What can hang from each mark:
q304: q332 q847
q983: q652
q332: q957
q144: q957
q737: q957
q30: q304
q652: q547 q983
q957: q144 q332 q847 q983
q469: q652

Every row comes from one small tree of marks. Brackets hold a mark, then the marks that hang from it, in the order of their numbers. Every link used is in the known rows. Which tree was each row made from?
Known rows:
{q737 {q957 q144 q332 q847 q983}}: 2.04; 0.32; 2.42; -2.30; 1.79; -0.10; -0.21; -4.01; -1.61; 0.75; -2.03; -2.68; 0.67; -1.41; -9.15; -3.41; 0.50; 0.96; -1.30; -4.75; -6.24; -1.63; -0.35
{q304 q332 q847}: 1.55; -1.35; 1.11; -0.54; 2.88; -6.14; -0.35; -3.31; -1.48; 1.19; -1.72; -0.52; -0.90; 0.37; -0.20; -4.09; -1.03; 1.48; -0.12; -2.23; 0.22; -1.33; -0.40
{q957 q332 q847 q983}: 1.53; -0.18; 3.21; -0.83; 0.98; -0.07; -0.90; -4.79; -1.50; 1.52; -2.32; -2.47; 0.17; -1.48; -6.92; -3.58; 1.56; 2.03; -0.41; -2.12; -5.90; -2.26; -0.64
{q30 {q304 q332 q847}}: 1.03; -0.48; 1.01; 0.43; 2.04; -5.73; -0.48; -4.59; -1.22; 1.57; -1.70; -0.36; -1.67; -1.14; -0.49; -4.55; 0.11; 1.26; -0.23; -1.79; 0.64; -0.33; 0.41
{q737 {q957 q332 q847 {q983 q652}}}: 2.30; 0.88; 3.07; -2.10; 1.83; -1.40; -1.40; -4.08; -1.21; 0.49; -2.11; -3.46; 0.46; -1.63; -7.36; -3.75; -0.17; 1.24; -0.39; -3.84; -5.85; -1.48; -0.69
{q957 q332}: 0.50; -1.03; 2.17; -0.08; 1.67; -1.33; -0.33; -4.32; -0.90; 1.02; -2.09; -1.01; -0.04; -0.23; -1.11; -3.41; 0.30; 0.79; -0.06; -1.55; -4.19; 0.38; -0.25
{q30 {q304 {q332 {q957 q144 {q983 q652}}} q847}}: 1.78; -0.48; 0.87; 0.04; 2.12; -4.78; -0.81; -3.90; -1.20; 1.41; -2.13; -1.43; -1.03; -1.41; -2.94; -4.29; -0.64; 1.37; -0.72; -3.07; 0.01; -1.07; 0.27
{q332 q957}: 1.12; -1.20; 0.68; 1.09; 2.02; -1.31; -0.74; -3.31; -0.31; 0.77; -2.24; -0.59; -0.22; -0.46; -0.29; -4.42; -1.63; 0.24; -0.64; -2.41; -2.77; -0.29; -0.07
{q957 q144 q332 q847 {q983 q652}}: 1.45; -0.52; 3.10; -2.75; 1.87; 1.69; -0.78; -4.01; -1.55; 0.89; -2.63; -4.08; 1.01; -0.90; -8.66; -2.59; 0.42; 1.67; -0.60; -3.29; -6.54; -2.28; -1.13
{q144 q957}: 0.67; -1.33; 1.95; 0.61; 2.65; -0.64; 1.01; -4.40; -0.71; 0.78; -1.46; -0.90; -0.98; -0.34; -3.03; -3.69; -0.74; 0.46; -0.60; -0.82; -4.33; 0.32; -0.08
{q332 {q957 q144 q847 {q983 {q652 q547}}}}: 1.47; -0.57; 1.18; -0.87; 1.99; 0.86; -1.04; -3.42; -0.75; 0.68; -2.50; -2.94; 0.28; -0.52; -4.86; -3.98; -1.92; 0.75; -0.89; -3.47; -4.64; -2.12; -0.88
{q957 q847 {q983 {q652 q547}}}: 0.68; 0.53; 2.16; -0.92; 1.75; -0.09; -1.85; -4.75; -0.83; 0.59; -2.19; -3.62; -0.95; -0.63; -3.32; -4.41; -1.32; 1.40; 0.33; -0.98; -5.07; -2.33; -1.79
{q144 {q957 {q983 q652}}}: 1.14; -0.82; 2.22; 0.51; 2.50; -0.03; 0.11; -4.20; -0.83; 0.55; -1.85; -2.31; -1.03; -0.86; -5.23; -3.55; -1.35; 0.98; -0.58; -0.93; -5.35; -0.62; -0.74
{q737 {q957 q144 q332}}: 1.28; -0.25; 1.72; -1.75; 2.28; -0.96; 0.16; -3.71; -1.21; 0.40; -1.85; -1.60; 0.51; -0.54; -5.02; -3.26; -0.38; 0.07; -1.03; -4.37; -5.05; 0.17; -0.06
{q983 {q652 q547}}: -0.45; -0.05; 1.20; -0.64; 2.59; -1.26; -1.66; -4.39; -0.11; -0.15; -1.97; -2.78; -1.22; 0.94; 3.04; -4.21; -3.30; 0.09; 0.98; -0.43; -3.54; 0.37; -1.67
{q144 {q957 q983}}: 1.03; -0.94; 1.92; 1.12; 2.15; 0.02; 0.69; -4.45; -0.98; 0.91; -1.72; -1.37; -1.22; -0.94; -5.56; -3.70; -0.63; 0.97; -0.99; -0.95; -5.30; -0.66; -0.40
{q332 {q957 {q983 q652}}}: 1.60; -0.66; 0.94; 1.04; 1.85; -0.67; -1.61; -3.12; -0.40; 0.54; -2.63; -2.07; -0.23; -1.01; -2.53; -4.27; -2.27; 0.76; -0.66; -2.47; -3.82; -1.26; -0.75
{q469 {q652 q547 q983}}: -0.94; 0.01; -0.03; 2.20; 2.82; -1.39; -1.37; -5.72; -0.40; 0.55; -2.04; -1.81; -1.74; 2.84; 0.48; -5.70; -1.03; 0.30; 0.75; -0.07; -3.12; 1.01; -1.64
{q304 {q332 {q957 q144 {q983 {q652 q547}}}} q847}: 2.30; -1.10; 0.72; -0.99; 2.75; -4.76; -0.77; -2.73; -1.56; 1.02; -2.19; -1.83; -0.33; 0.38; -3.07; -3.92; -2.32; 1.49; -0.87; -3.91; -0.82; -2.31; -0.61
{q652 q983}: 0.18; -0.90; 0.68; 1.47; 2.95; -1.79; -0.89; -4.47; -1.57; 0.74; -1.81; -0.20; -0.68; 0.98; 0.08; -4.33; -0.23; 0.72; 0.40; -0.26; -3.32; 0.58; -0.34
{q30 {q304 q332}}: 0.46; -0.20; 0.83; 1.02; 1.80; -3.94; -0.23; -4.77; -0.94; 1.27; -1.82; -0.32; -1.62; -1.06; 0.38; -4.84; 0.36; 0.84; -0.23; -1.44; -0.57; 0.70; 0.33

Write each row's tree:
1.46; -1.15; 3.60; -1.04; 2.31; -0.35; 1.01; -4.82; -1.10; 1.28; -1.49; -1.79; 0.12; -0.74; -6.15; -3.27; 0.96; 1.15; -0.45; -1.59; -5.34; -0.30; 0.26	{q144 {q957 q332 q847}}
1.84; -0.76; 3.55; -0.53; 1.83; 0.25; 0.68; -4.85; -1.39; 1.40; -1.75; -2.23; -0.09; -1.32; -8.60; -3.27; 1.03; 1.70; -0.86; -1.70; -6.31; -1.30; -0.05	{q144 {q957 q332 q847 q983}}
1.32; -0.21; 0.87; 0.55; 1.60; -2.86; -0.25; -4.34; -1.15; 1.46; -2.12; -0.95; -0.93; -1.57; -2.94; -4.77; 0.45; 1.11; -0.93; -2.86; -1.22; -0.46; 0.46	{q30 {q304 {q332 {q957 q144 q847 q983}}}}
2.42; -1.48; 0.95; -0.35; 2.78; -6.08; -0.56; -2.76; -1.33; 1.30; -1.97; -0.58; -0.30; 0.09; -1.11; -4.24; -1.42; 1.44; -0.58; -3.39; 0.34; -1.64; 0.03	{q304 {q332 q957} q847}
0.45; -0.02; 1.65; -1.99; 2.17; 1.75; -0.90; -4.32; -1.14; 0.46; -2.28; -3.85; -0.37; -0.18; -5.46; -3.61; -1.47; 1.04; -0.41; -2.28; -5.73; -2.48; -1.80	{q957 q144 q847 {q983 {q652 q547}}}
1.58; -0.62; 0.89; 0.58; 1.98; -5.70; -0.58; -4.18; -1.07; 1.64; -1.87; -0.42; -1.25; -1.34; -1.21; -4.64; -0.13; 1.24; -0.51; -2.59; 0.72; -0.56; 0.71	{q30 {q304 {q332 q957} q847}}
2.62; -1.40; 0.85; -0.95; 2.86; -4.76; -0.68; -2.41; -1.58; 1.08; -2.26; -1.70; -0.05; -0.04; -3.69; -3.77; -1.94; 1.60; -0.92; -4.06; -0.63; -2.38; -0.43	{q304 {q332 {q957 q144 {q983 q652}}} q847}
1.28; -1.22; 0.32; 0.88; 1.82; 0.59; -0.41; -3.03; -0.84; 0.81; -2.55; -1.27; -0.07; -0.78; -4.27; -3.84; -1.60; 0.47; -1.56; -3.42; -4.21; -1.42; -0.43	{q332 {q957 q144 q983}}
0.74; 0.17; 2.35; -0.40; 1.28; -0.40; -1.68; -4.57; -1.04; 0.65; -2.50; -3.25; -0.50; -0.34; -3.29; -3.47; -1.18; 1.41; 0.06; -1.51; -5.92; -0.90; -1.43	{q957 q332 {q983 {q652 q547}}}
1.95; -0.63; 3.84; -1.14; 2.13; 0.23; 0.14; -4.60; -1.22; 1.05; -1.89; -3.21; 0.07; -1.21; -8.32; -3.16; 0.34; 1.70; -0.49; -1.65; -6.40; -1.24; -0.35	{q144 {q957 q332 q847 {q983 q652}}}
1.27; -0.71; 2.71; -1.89; 1.40; 1.75; 0.00; -4.30; -1.83; 1.37; -2.42; -2.71; 0.72; -1.03; -9.01; -2.90; 1.43; 1.64; -1.16; -3.29; -6.49; -2.40; -0.67	{q957 q144 q332 q847 q983}
1.07; -0.08; 2.92; -2.91; 1.62; 1.76; -0.82; -4.47; -1.54; 0.85; -2.46; -4.28; 0.66; -0.30; -7.55; -2.85; -0.15; 1.50; -0.46; -3.08; -6.82; -2.24; -1.35	{q957 q144 q332 q847 {q983 {q652 q547}}}
2.12; 0.47; 2.70; -2.91; 2.11; -0.11; -0.74; -3.81; -1.44; 0.42; -2.19; -3.60; 0.83; -1.33; -8.84; -3.29; -0.23; 0.97; -0.89; -4.74; -6.32; -1.62; -0.69	{q737 {q957 q144 q332 q847 {q983 q652}}}
0.78; -1.27; 2.72; -2.60; 2.07; 0.82; 0.53; -4.26; -1.39; 1.20; -2.04; -2.05; 1.12; -0.20; -5.47; -2.74; 1.29; 0.94; -0.54; -3.08; -5.05; -0.94; -0.20	{q957 q144 q332 q847}
2.12; -0.69; 1.17; 0.13; 2.05; -2.94; -0.52; -3.21; -1.25; 1.11; -2.24; -1.20; -0.15; -0.40; -2.66; -4.76; -0.47; 1.41; -0.80; -3.11; -2.14; -1.40; -0.28	{q304 {q332 {q957 q847 q983}}}
0.71; -0.68; 1.43; -0.97; 1.89; 1.68; -0.07; -4.09; -1.43; 1.01; -2.23; -2.29; -0.26; -0.90; -6.80; -3.57; 0.16; 1.15; -1.09; -2.54; -5.31; -2.64; -1.12	{q957 q144 q847 q983}
0.51; -0.39; 1.89; -1.45; 1.66; 1.37; -0.79; -4.09; -1.36; 0.52; -2.58; -3.52; 0.08; 0.09; -5.33; -2.67; -1.30; 0.99; -0.67; -2.72; -6.56; -1.02; -1.42	{q957 q144 q332 {q983 {q652 q547}}}
1.90; -0.24; 1.24; -0.46; 2.12; -2.97; -0.93; -3.43; -1.09; 0.85; -2.23; -2.05; -0.27; 0.07; -1.79; -4.82; -1.41; 1.32; -0.44; -2.94; -2.44; -1.33; -0.69	{q304 {q332 {q957 q847 {q983 {q652 q547}}}}}
1.85; -0.59; 1.41; 0.62; 1.51; -0.36; -1.10; -3.62; -0.70; 1.14; -2.40; -1.69; -0.06; -1.35; -4.29; -4.51; -0.71; 1.12; -0.91; -2.73; -3.95; -2.14; -0.38	{q332 {q957 q847 q983}}
1.72; 0.03; 3.60; -1.70; 1.47; -0.09; -1.69; -4.45; -1.23; 1.03; -2.52; -3.84; 0.42; -1.33; -6.56; -3.40; 0.48; 2.07; 0.14; -1.99; -6.02; -2.15; -1.15	{q957 q332 q847 {q983 q652}}
1.40; -1.08; 0.56; 0.29; 2.15; 0.55; -0.97; -2.77; -0.63; 0.45; -2.69; -2.18; 0.16; -0.69; -3.97; -3.71; -2.36; 0.50; -1.19; -3.39; -4.25; -1.37; -0.76	{q332 {q957 q144 {q983 q652}}}
1.49; 0.09; 1.24; 0.49; 1.69; -3.52; -0.94; -4.33; -0.91; 1.28; -2.17; -1.56; -1.01; -1.63; -2.10; -4.89; 0.01; 1.27; -0.42; -2.34; -1.09; -0.37; 0.23	{q30 {q304 {q332 {q957 q847 {q983 q652}}}}}
2.27; -1.76; 0.66; -0.81; 2.98; -5.24; -0.11; -2.54; -1.49; 1.22; -1.99; -0.67; -0.02; 0.34; -2.12; -3.84; -1.47; 1.23; -0.92; -3.99; 0.09; -1.73; 0.00	{q304 {q332 {q957 q144}} q847}
1.39; -0.02; 1.04; 0.94; 1.49; -3.52; -0.55; -4.54; -1.04; 1.51; -2.07; -0.87; -1.14; -1.67; -2.28; -5.01; 0.50; 1.25; -0.66; -2.37; -1.07; -0.41; 0.48	{q30 {q304 {q332 {q957 q847 q983}}}}
1.64; 0.09; 1.69; -1.24; 1.75; -0.33; -0.16; -3.75; -1.51; 0.51; -2.12; -2.09; 0.27; -1.13; -7.54; -3.26; -0.31; 0.58; -1.41; -4.55; -6.02; -0.82; -0.41	{q737 {q957 q144 q332 q983}}
1.27; 0.48; 3.41; -1.87; 1.28; -0.01; -1.76; -4.94; -1.25; 0.99; -2.38; -4.07; 0.10; -0.73; -5.56; -3.64; -0.05; 1.90; 0.27; -1.83; -6.28; -2.08; -1.35	{q957 q332 q847 {q983 {q652 q547}}}
